Each row was made from one walk, in order. Every step used is in the known rows, and no mark comes twice. Write each row's walk.
Known rows
daseza > ruvopab > magak: |  143 |  330 |  300 |  -17 |  -67 |  112 |   79 |  -53 |  -65 |  438 | -250 |   -7 |  186 |  124 |   77 | -206 |  -62 | -707 |  202 |  436 |  155 |  283 |  306 |  134 |  100 |
daseza > ruvopab > magak > keda > pitepu > pesit > tigig > rubofi: |  246 |  303 |  616 |   53 |   96 | -635 |  309 | -111 |  393 |  182 |   79 |   67 |  -21 |  -22 |  161 |  207 | -103 | -792 |  296 |  477 |  140 |  176 |    0 |   95 | -193 |
pesit > rubofi > tigig: |   32 |  -35 |   95 |  113 |  125 |  -12 |  355 | -453 |   49 |  -78 |   32 |  158 | -179 |  267 |  107 |  128 |  -91 |  -76 |  171 |   32 | -367 |  129 |  -69 |  127 |   27 |
daseza > ruvopab: |  -29 |  141 |  191 |  102 |  -29 |   93 |  126 |  122 | -172 |  327 | -325 |  117 |  273 |   48 |    9 | -224 | -120 | -460 |  264 |  355 |   67 |  138 |  577 |  103 |  157 |
keda > pitepu: |   -9 |   -1 |  139 |  174 |   -6 |  -93 |  -82 |   86 |  -23 |   27 | -220 |   50 |  186 |   80 |  142 | -126 |  -27 |   -9 |  273 |  201 |   78 | -183 |  335 |  112 |  146 |
ruvopab > magak: |  159 |  198 |  139 |   38 |  -50 |  159 |  -14 | -293 |  -84 |  270 | -203 |  -31 |  105 |  207 |   -4 |  -46 |    9 | -573 |  235 |  240 |   95 |  270 |  -59 |  112 |  104 |
gutuvun > keda > pitepu > pesit > rubofi > tigig: |  261 |  139 |  440 |  249 |  112 | -417 |  282 | -406 |  235 | -315 |  276 |  127 | -334 |  131 |  141 |  100 |  -66 |  214 |  168 | -233 | -498 | -191 | -117 |   21 | -101 |
keda > pitepu > pesit: |   93 |   68 |  326 |  214 |   37 | -214 |   18 |  109 |  149 |  -55 | -256 |   40 |  187 |  104 |   99 |    3 |   56 |  -74 |  234 |  120 |   61 | -217 |  186 |   38 |   57 |
pitepu > keda > magak > gutat: |  159 |  141 |  152 |  166 |   40 |  -83 |  -24 |  161 |   76 |  -53 |  -62 |  216 | -302 | -109 |  100 | -491 |  -74 | -452 | -337 |  150 |  -22 | -118 |  152 |   92 |   79 |
tigig > rubofi > pesit > pitepu > keda: |  151 | -182 |   -6 |  -59 |  134 | -433 |   43 | -388 |  -70 | -358 |  182 |  117 | -418 |  156 |  -36 |  122 | -351 |  -52 |  -40 |  303 |  -48 |  465 | -419 |   -1 | -275 |
ruvopab > magak > gutat: |  134 |  179 |  218 |  103 |  -72 |  112 |   -3 |   23 |  287 |  182 | -182 |   23 |  140 |  343 |   36 | -305 |   23 | -508 |    0 |  105 |  188 |  235 |   46 |  110 |  191 |
tigig > rubofi > pesit: | -103 | -109 |   30 |   53 |   54 | -165 |  176 | -336 | -180 |  -13 | -288 |  168 |  -54 |  299 |   11 |  159 | -271 |  105 |  331 |  218 |   69 |  225 |  192 |   43 |  -96 |
rubofi > tigig > pesit > pitepu > keda > magak: |  234 |  117 |  -72 |   45 |  231 | -434 |  165 |  -71 |  368 | -407 |  384 |  127 | -622 | -114 | -113 |   51 | -188 |  131 | -392 |  282 |  -22 |  339 | -415 |  163 |  -90 |
pitepu > keda: |  132 |   60 |   80 |   80 |   -3 |   33 |  -17 | -251 | -254 |   54 |  -18 |   68 |  -56 |   19 |  -28 | -104 | -124 | -480 |  100 |  182 | -137 |   23 | -115 |    7 |   13 |
tigig > pesit > pitepu > keda > gutuvun: |  215 |   59 |  -61 |   57 |   64 | -113 |  -34 |   66 |   13 | -363 |  297 |  165 | -397 |   30 | -103 |   21 | -146 |   81 |  -84 |  294 |  -23 |  316 | -154 |   51 | -205 |
ruvopab > daseza: |  134 |   10 |  191 |  178 |  -67 |  196 |   -8 | -252 |  153 |  260 | -197 |  -20 |   47 |  106 |   64 |  -62 | -184 | -459 |  448 |  130 |  180 |  283 |  312 |  -22 |  203 |
pitepu > pesit > tigig: |   86 |   11 |  177 |  248 |   70 | -141 |  263 | -467 |   26 |   44 | -261 |   62 |  355 |    8 | -143 |  231 |  -28 | -669 |  373 |   66 | -182 |  207 | -137 |   51 |   22 |
pesit > pitepu: |   60 | -108 |  -52 |  124 |   61 |  -31 |  -71 |  -87 |    7 | -105 |  -83 |   55 |   82 |  126 | -148 |  -66 |  -62 | -290 |   74 |  217 |   91 |  446 |  -76 |  125 |  133 |
pesit > pitepu > keda > gutuvun > magak: |  202 |  148 |  -89 |   21 |   -2 |   49 | -211 |  -80 | -373 | -318 |  104 |  -19 | -547 |  -12 | -159 | -181 |    6 | -181 |  -80 |   42 | -300 |  409 |  -15 |   74 |  -87 |
tigig > rubofi > pesit > pitepu: |  -13 | -238 |  -48 |   21 |  122 | -330 |   87 | -284 |   11 | -258 |  -78 |  137 | -157 |  280 |  -72 |  158 | -291 |  127 |  140 |  274 |  141 |  560 | -107 |   81 | -131 |
rubofi > tigig > pesit > pitepu > keda > gutuvun: |  168 |  109 |  -49 |   10 |   86 | -290 |  162 |   -9 |  174 | -472 |  458 |  109 | -495 |  148 | -114 |  118 | -190 |  313 | -169 |  205 | -198 |  291 | -182 |   88 | -236 |
magak > keda > pitepu: |  -65 |   18 |  285 |  239 |  -29 | -335 | -134 |  209 |   97 |   88 |  -47 |   24 |   28 |   90 |   31 |  -69 |   46 |   14 |  175 |  108 |  158 | -108 |  230 |  163 |  102 |
keda > pitepu > pesit > rubofi: |  212 |  -24 |  382 |  214 |  150 | -184 |  156 | -134 |  228 | -172 | -109 |  177 |  -76 |   94 |  279 |  104 |   52 |  -59 |  228 |   76 | -147 | -205 |  -48 |   48 |  -49 |

Write each row's walk
|  134 |   32 |  284 |  149 |  171 | -134 |  447 | -406 |  219 | -163 |  -19 |  140 | -173 |  281 |   55 |  265 |   -8 | -150 |  145 |  -54 | -383 |   76 | -229 |   52 |  -67 | | pitepu > pesit > rubofi > tigig
| -100 |  126 |  209 |  215 | -109 |  -30 |  -58 |  141 | -304 |  111 | -108 |  101 |  -99 |  173 |  -86 | -115 |   41 | -137 |  230 |   92 |  -11 |   36 |  506 |  153 |  -58 | | magak > keda > gutuvun
| -105 | -153 |   51 |  216 |    9 | -308 |  170 | -594 | -109 |   41 | -286 |   14 |  330 |   83 | -107 |  179 | -173 | -134 |  404 |   57 | -225 |  307 |   29 |  171 |  -53 | | rubofi > pesit > tigig
|  234 |  -24 |  -91 |   64 |  143 | -196 |   -3 | -108 |  238 | -262 |  297 |   99 | -256 |    2 | -209 |  109 | -160 |  -56 | -126 |  278 |  116 |  466 | -551 |   46 |  -44 | | tigig > pesit > pitepu > keda
|  147 |   19 |  394 |  165 |  169 | -367 |  343 | -204 |  375 | -275 |   42 |  117 | -177 |  220 |  271 |  205 |    8 |  166 |  158 |  -11 | -333 | -227 |  -84 |   80 |  -83 | | keda > pitepu > pesit > rubofi > tigig
|  115 |  272 |   -7 |   49 |  -75 |  225 | -121 | -143 | -557 |  -65 |  -99 |   21 | -440 |   12 |  -71 | -184 |   13 | -197 |  110 |  -14 | -364 |   50 |  267 |   35 |  -63 | | pitepu > keda > gutuvun > magak
|  139 |  233 |   91 |  267 |   -5 |   43 |  -63 | -236 | -347 |   79 | -140 |  180 | -237 | -198 | -116 | -320 | -100 | -303 |  105 |   27 |  -91 |   50 |  322 |  110 |  119 | | gutuvun > keda > magak
|  134 |   22 |  -93 |  -81 |   62 | -264 |  -62 | -291 | -368 | -480 |  109 |   71 | -783 |  133 |  -83 |   42 | -214 |  232 |  -11 |  102 | -255 |  510 |  -26 |   25 | -348 | | tigig > rubofi > pesit > pitepu > keda > gutuvun > magak
|  125 |  302 |  369 |   48 |  -87 |   60 |   90 |  261 |  297 |  356 | -212 |   53 |  232 |  254 |  118 | -444 |  -42 | -654 |  -14 |  300 |  221 |  240 |  421 |  132 |  184 | | daseza > ruvopab > magak > gutat
|  181 |  123 |  -18 |   89 |  -28 |   -5 | -206 |  193 |  -25 | -399 |  138 |   44 | -503 |  112 | -114 | -436 |   24 | -116 | -310 |  -82 | -222 |  362 |  103 |   73 |   -5 | | pesit > pitepu > keda > gutuvun > magak > gutat
|  197 |  -81 |    2 |  -27 |  206 | -498 |   15 | -307 |  -98 | -380 |  120 |  204 | -694 | -101 |   46 |  -32 | -337 |  -89 | -227 |  393 |   17 |  373 | -251 |   84 | -297 | | tigig > rubofi > pesit > pitepu > keda > magak
|  184 |  -47 |   72 |   70 |  111 | -493 | -145 | -216 |  -70 | -308 |   55 |   50 | -462 | -152 |  -27 | -173 | -165 |  -21 | -290 |  225 |  -69 |  322 | -234 |  175 | -210 | | rubofi > pesit > pitepu > keda > magak
|  103 |   34 |  535 |  237 |  149 | -615 |  285 | -103 |  488 | -226 |  231 |   76 | -332 |  224 |  156 |  247 |   84 |  171 |   65 |  -97 | -248 | -155 | -172 |  137 | -131 | | magak > keda > pitepu > pesit > rubofi > tigig
|   84 |  -74 | -132 |  143 |  131 |  -84 |   34 |   30 |  317 | -162 |   46 |  119 |    5 |  133 | -250 |  145 | -103 |  108 |   52 |  259 |  275 |  543 | -242 |  129 |  109 | | tigig > pesit > pitepu
|  140 |  195 |  -95 |   57 |   67 | -243 |   94 |  242 |  453 | -582 |  413 |   50 | -663 |  260 | -208 | -125 |  -53 |  488 | -401 | -136 | -214 |  437 |  -88 |  106 |  -57 | | rubofi > tigig > pesit > pitepu > keda > gutuvun > magak > gutat
|  112 |   63 |  -21 |   22 |  -27 | -246 | -216 | -209 | -343 | -407 |   48 |  -88 | -563 |   85 | -155 |  -92 |  -57 |  283 |  -78 |  -78 | -345 |  468 |   -1 |  117 | -256 | | rubofi > pesit > pitepu > keda > gutuvun > magak
|  115 |  -53 |   -5 |  181 |  179 |  117 |  274 | -251 |  194 |  -38 |   -1 |  284 | -145 |  143 |   20 |  232 |  -87 |  101 |  241 |  139 |   -1 |  234 | -191 |   99 |   46 | | tigig > pesit > rubofi
|  222 |  175 | -178 |   42 |   64 |   -7 | -110 |    5 |  -77 | -389 |  225 |   51 | -627 |   -1 | -243 |   19 |  -30 |  235 |  -98 |   72 | -131 |  495 | -169 |   71 | -107 | | tigig > pesit > pitepu > keda > gutuvun > magak
|  168 |  107 |  412 |  268 |  136 | -325 |   17 |  -24 |  243 | -144 |    6 |   17 | -451 |   74 |   15 |  155 |  250 |   81 |  138 | -230 | -174 |   44 | -176 |  117 |   -6 | | gutuvun > magak > keda > pitepu > pesit > rubofi
|  -28 | -200 |   20 |  129 |   38 | -327 |  -73 | -213 |   38 | -179 | -131 |  -18 |   59 |  217 | -154 |   23 | -126 |  179 |   69 |  104 |   63 |  529 |  -70 |  163 |  -36 | | rubofi > pesit > pitepu
|  105 |   -8 |  274 |  271 |   77 | -366 |  164 | -255 |  190 |  -79 | -207 |   39 |  343 |  -62 |   64 |  168 |  -16 | -366 |  378 |  125 | -131 |  -99 |   13 |   81 |   11 | | keda > pitepu > pesit > tigig
|  205 |   33 |   19 |   39 |   -8 |  -61 | -139 |  -64 | -294 | -284 |  178 |  100 | -330 |   20 |  -17 | -181 | -111 | -307 |  -63 |  251 | -189 |  203 |    5 |   55 | -183 | | pesit > pitepu > keda > gutuvun
|    1 |  -90 |  -85 |  106 |  126 |  -10 |  323 | -558 | -161 |   36 | -165 |  243 |  127 |   41 |  -21 |  223 | -280 | -651 |  453 |  333 |  -85 |  295 |    8 |   37 |   15 | | pesit > tigig > rubofi
|  108 |  -30 |  105 |  141 |  155 | -139 |  413 | -548 |   10 |  -37 | -199 |  220 |  138 |   53 |  -82 |  361 | -198 | -697 |  437 |  253 | -111 |  247 | -158 |  -38 |  -72 | | pitepu > pesit > tigig > rubofi
|  208 |   83 |   -2 |  110 |  205 | -495 |  174 |  239 |  723 | -490 |  426 |  183 | -587 |    4 |  -67 | -200 | -169 |  170 | -624 |  155 |   51 |  294 | -315 |  167 |    1 | | rubofi > tigig > pesit > pitepu > keda > magak > gutat
|  177 |  159 |   84 |  101 |   70 |  -31 |  -38 | -153 | -282 |   22 |  -91 |  157 | -345 | -232 |   64 | -256 |  -98 | -504 |  -96 |  265 | -100 |  -82 |   33 |   97 |  -10 | | pitepu > keda > magak
|  290 |  220 |  646 |  115 |  115 | -585 |  235 | -250 |  595 | -113 |  300 |  -45 | -426 |  292 |  215 |  275 |  150 |  -91 |   14 |  -20 | -179 |    0 | -448 |  165 | -190 | | ruvopab > magak > keda > pitepu > pesit > rubofi > tigig
|  -45 |  213 |  -53 |  132 |  -79 |  323 |  -78 |  -15 | -494 |   22 | -363 |   39 | -178 |  134 | -116 | -149 |   89 |  -43 |  317 |  -43 | -200 |  167 |  596 |  114 |   92 | | keda > gutuvun > magak
|  -73 |  130 |   70 |  208 |  -30 |   -3 | -101 |  -47 | -147 |  173 | -164 |  -64 | -182 |  126 | -319 |  -17 |  152 | -178 |  153 | -144 |    2 |  379 |   96 |  158 |  216 | | gutuvun > magak > keda
|   95 |  125 |  186 |  253 |  -66 | -135 | -133 | -131 | -151 |  -13 |   -2 |   79 |   35 |  -22 |   21 | -222 | -101 |   28 |  295 |  -10 |  -84 | -137 |  288 |   54 |  123 | | gutuvun > keda > pitepu
